Each row was made from one path, in order. Every step used is in the known rows, and no mark comes twice. Write each row's path.
Known rows
A -> D -> E: [ -2   3  -2  -3  10  26  -1  -4   0   6   6  27  -3  19  17   9 -10  -1
   7   6  43   4   9  23  13 -10 -31  15   1  13   7]
E -> D: [-26  -1   6 -11  -1  -6   3   9  -2  -3   6  -4  -3  -5 -14   1  -5 -12
 -18   1  31  23   9  -7   7  12  -1   8   5   9   0]
L -> Y -> F: [-13   3 -13   2   2 -15  17 -13   2  -3  -6 -11  -4 -36  -4  -2   0   1
   1   3  16   3  -3  32  -2   8 -18   1  11 -11  16]
D -> X: [ 24   3  17   7  -3  -9 -17   7  -2   1   1  -1   0  -3 -33  -9   4 -14
  -1  -4  13  -1  -9  29  12  -2 -22  -6  12  26  -3]
X -> D -> J: [ -9  -3  -5   7  10  -2  -1  20  -3  -2 -10   4 -12   0   7  -8  -3   4
  -1   4  19  11 -24   4   1  44 -26  -6  -7  10  -4]
Y -> Q: [  3  -1   8  -1   0   0   3   1   8  -3  12  -9  -7 -17   2   2  -3  -9
   4 -14   9 -12  -3   9   6   1 -16  -8  13   4  -2]
B -> E -> D -> T: [-34  -3   2  -5  -2  -4 -28  10   5   0   2  28  -7  -6  16  -2  -8   4
  -7   5  26  13 -16  -6  12  26  28  11  -2  -4  -5]
L -> Y -> Q -> B -> E -> D -> A: [-55   1  11   2  -4 -36   8 -12   9  -2  14   7 -17 -54  -8   8  -6  -7
 -12   3  20   0 -21 -35 -22 -15  40   6 -10  -8  17]
Q -> B: [ 16   1  21   1   1  -6   4   2  -7   2   6  -5  -2  15  -6   1   3 -12
  -9  -4   6   0   0 -28   0   2 -18  -1   0  19  -4]
F -> Y -> Q: [ 22   2  -4   1  -2  -5   4  -1   7  -5   5 -20  22  14   6   8  -2  -5
  12   2  -1 -15 -12  15   7  -8  -9 -13   4  -7  -9]
Y -> Q -> B -> E: [-29   1  22   6   0  -2   1  -1   8   0  18  -9 -15  -7  18  -3   4   1
   5 -12 -18 -15 -20 -38  -4  -6  22 -13   6  -2  -1]
E -> B -> Q -> Y: [ 53   0 -16   1  -5   0  -8 -13  -3   7  -6 -11  18   7 -16  -2   6   6
  19  -8 -46  -9  19  11  -5  -2  -2 -14  -9  -7 -13]
E -> B -> Q: [ 55  -2 -22  -1  -2  -5   7   3  -3   2  -6  -7   4  16 -23   0   2   9
  10 -22 -26 -11  11  28  15   4   1 -18  -2   4  -8]
B -> E: [-26   2  11   2   1  -9  -5   5  -5   2   5 -17  -5  10  10  -9  -3   8
   5  -4   4  -9 -10  13   6  15  12   0  -1   5   0]
B -> E -> D -> V: [-67  -4  11  -4   6 -30  13  13   5   1   1 -28 -12  -9  -7  -9  10  15
 -20   0  31  20 -10  -7 -15  36  33   1  -5  -2   7]
B -> Q: [  3  -3  -9  -3   0  -2   0   4  -3   2  -7  -4  -3   4 -23   1   4   4
  13 -20   1 -13  10  10  14   7  -8  -8  -2  -9  -4]
Y -> Q -> B: [  5   0  18   1   0  -1   7  -2   7  -2  15  -3  -9  -8   3   5   3 -14
  -2 -12  -4  -9  -6 -35  -3 -10 -11 -11  11   7  -4]
Y -> L: [ -7   0  13  -1   1  -6   7   7  -9  -9  -8  -8   2  15   2  -4  -5  -4
  -4   4   8   5   7  -7   7  12 -21  19  10  14  20]
B -> Q -> Y -> F: [-16  -1  -9   1  -3  22 -11 -16   7   2 -12  -6  -3 -13 -21  -5   6   4
  23 -10 -32 -10  21  -6  -2   2  -9 -18   8 -49  -4]
X -> D -> E: [ -2   2  -7   5   7  16  -1  18 -14  -3  -9  10 -21   5  14  -6  -6   1
   1   7  23  17 -19  20   0  -3 -26   9   5   6  -1]
T -> D -> E -> B -> Q -> Y -> L: [ 43  -3 -11  -2  -1  31  -7 -13   0   1 -27  20   7   9   1   7   4  12
   0   8 -53   2  40  13 -11 -23   8  22  -2 -12   0]
Q -> Y -> L: [-11   2  19   0  -3   3  -9 -10  -9  -6  -6 -15  17   6   8  -7  -1  -6
   2  17 -13   5  15 -27 -14   6 -22  22   3   4  16]
L -> Y -> Q -> B: [  2   2   3   4  -1 -25  21 -17   5  -2  13  -8   2 -42  10  10   9 -10
  -1  -1   6  -6 -16 -20 -16 -17  -8   3   0  13  10]
H -> D: [  7   0   4  -2  -4   7   7   1   0  -9  -5 -21   8  19 -11  -4  -6  -7
 -22   2  14  -5  33   0   8  12 -27   1   2   8   0]
F -> Y -> Q -> B: [ 23   2   6   3  -3  -4   6  -3   7  -2   8 -14  20  21   6  10   4 -12
   6   2 -13 -11 -15 -28  -3 -20  -5 -16   2   0 -12]
V -> D -> T: [ 11  -6   4  -2  -6   5 -21  20  -2   2  15  34   8  27   6  -2 -13 -14
  -5   5  23 -11  -2   9  25  12  -2   4  -2   6  -1]
Q -> Y: [ 10   3  17   0  -3  -3 -17 -11  -5   4   4 -16  15   0   1  -3   0 -10
   2  10  -2  -2  10  -3 -14   6 -25   6  -4   3  -7]
B -> Q -> Y: [  2   0  -4  -2  -4   5 -16 -11  -3   6  -5  -9  12  -3 -15   0   8   1
  20  -6 -19 -12  18  -8  -6   0 -10  -3  -9 -18  -8]
T -> D: [ 11  -3  23  -4   2   0  -1   1   8   1  -3  -9  -3   6 -17   9  -3 -12
 -19  -2  10   2  24  18   2   9 -16  10   4  10 -14]
F -> Y: [ 29   4  -4  -1  -2 -12   0   4  -5  -1  -4 -21  30  36  -3   4  -3  -3
   4  10   8  -4  -6  21   7   3 -16  -3  -5   4  -9]
H -> D -> E -> B -> Q: [ 58  -2 -38  -2  -3  26   8   2  -4  -3 -20  13   1  24  -8  -1  -4  16
  -9 -11 -19 -12  35  37  16 -13  -6  -7  -6  -5  -4]

Write each row's path
[-18  -3   7   9  10 -23  22  20  -1  -2 -13 -41 -13   4 -16  -7   9   3
  -8   0  24  20 -21   0 -20  36 -21  -6  -1   5   4]
X -> D -> V
[-33   3   5   7  -2 -26  15 -16   5  -1  16 -14  -5 -42  28   2   9   6
   6  -1  -7 -13 -28 -21 -19 -14  29   2  -5   2  11]
L -> Y -> Q -> B -> E
[ 12   3  -1  -1  -2  -8   8   5 -10 -11 -15 -19  31  43   4   1  -4   0
   3  18  -1   2  -2   1   7   2 -13  14   2   6  16]
F -> Y -> L
[ -9   4  10   7  -4  -3   2  -3   8  -1  11 -19  13  22  23   2   6   4
  13   1 -25 -17 -29 -32  -3 -16  30 -17  -3 -10  -8]
F -> Y -> Q -> B -> E
[ 64  -1 -32  -2   3  10   0   5 -10   5 -12  23  -5  13  -2   1  -1  16
  10 -15 -15 -11   5  50  15 -14  -2  -7  -3   3  -8]
D -> E -> B -> Q
[-11   2   9   2  -1  16 -11 -15   5   1  -2 -12   0 -11  -5  -8  -1  -6
   5   5 -14   1  14  -2 -10   7 -23  -9  14 -24  -3]
Q -> Y -> F
[ 23   1 -24  -1   3  39   0 -19  -2   3 -13  28  17  26  14   7  -2  16
  27   9 -31   4  30  -3   2 -24  -7  16  -3  -7  19]
A -> D -> E -> B -> Q -> Y -> L
[ 43   0 -34  -2   7  28   8  -6   2   8  -4  31  -1  28   1  11  -5  16
  21 -12   0  -5  17  37  22 -17  -7  -5  -3   4   1]
A -> D -> E -> B -> Q
[-52   1  26   5  -7   2 -10   5  13  -3  19   8 -21 -28 -14  -8  12 -11
  -6  -9  -9  14 -27 -46   3 -21  45 -14  17   6  -2]
Y -> Q -> B -> E -> D -> X
[-45   2   6  -3  -5   0   7   0  11  -5  14 -12  10  11  15   5   4   1
  -3   7 -14   9 -23 -53  -1 -17  52 -10   0 -17  -6]
F -> Y -> Q -> B -> E -> D
[ 61   2 -26  -1  -1  17 -15 -11 -10   9 -11  19  10   3   5  -1   4  14
  16  -2 -35  -9  15  32  -8 -20  -4  -4 -10  -7 -11]
D -> E -> B -> Q -> Y
[ 71   2 -13   0   5   5   0   8 -12   4  -2  17  -3  15  14  -2  -7   6
  -6   1   3   0   0  53   8  -9 -16   1   1  25  -6]
D -> E -> B
[-47  -1  19  -3  -3 -16 -15  10  -2   1   2   4 -17  -3 -24  -2 -17  -3
 -14   1  32   4  -2   0   0  13  25   4  -6  -4   5]
B -> E -> D -> A
[ 16  -3   0   8   2   4 -22  17   1  -2 -12  17 -11   6   8   0  -8  -7
   4   5  17  13 -27   3   7  27 -26   3   2   1  -9]
X -> D -> T
[-57   1  20  -4  -1  -5   2   6  -2   0  12  -4 -13   3   3  -5   2  -2
 -17   1   3  21  -8 -54   0   4  38   4  -2   5   0]
Q -> B -> E -> D
[ 46   0 -14  -2  -1  16   7  22 -16   3  16  24   4  35  13  -7 -13  -4
 -13   5   2  -5   7  42  20 -22   8   0   3  23   2]
V -> D -> E -> B
[ 19  -1  13  -5   6  17  -6   3   1   4  -7  20 -13   2   4  10  -4  -4
 -20   4  22   3  20  39   0  -8 -17  21   2   7 -12]
T -> D -> E
[-15  -1   0  -2  -5   9  -8 -11  -7  -3 -15  -9  13   3  -8  -4   6   5
  20   1 -29  -5  22 -29  -5   0  -8  14  -2 -19  14]
B -> Q -> Y -> L
[ 44  -3 -20   0   1  42 -10 -19  14   7 -24  23 -10  -8 -12   5   3  12
   2  -4 -53  -3  38  36  -7 -22   7 -11   9 -43 -19]
T -> D -> E -> B -> Q -> Y -> F
[-76  -3   3   0   4 -46  35  -9  14  -1  11 -27 -10 -58  10   2  21  11
 -17   1  20  16 -29 -40 -36   8  48   3  -8  -6  20]
L -> Y -> Q -> B -> E -> D -> V
[-69  -3  -8  -3   4 -26  15  -8  12   0  15  19  -9 -62  33   3   9  12
 -10   6  13   8 -32 -37 -18  14  45   2 -16   2  12]
L -> Y -> Q -> B -> E -> D -> J
[-12  -6  -1  -4   4  -1   2  24  -5   2  17  24   6  19   6  -9  -6  -4
 -10   1  24 -12   2  10  17  27  -1  -3 -10  16   4]
V -> D -> J
[-69   1   0  -3  -3 -23  20 -13   8  -4  19  -6  -9 -54  20   4   9   1
  -9   3   4  15 -23 -45 -16 -14  48   7  -2  -3  13]
L -> Y -> Q -> B -> E -> D
[-12  -1  15  -7  -2 -19 -10  10  -2   0   0   9 -12  -7 -41   6 -18 -18
 -21   0  44   9  11   4   0  11 -10   7  -2   6   3]
E -> D -> A
[ 42   1 -32   7   0  27 -10   1 -11   4 -19   7  -3   5   4  -4   3  14
  19   4 -41   9  -4  15  -9 -17  -4  -6  -6 -14 -11]
X -> D -> E -> B -> Q -> Y
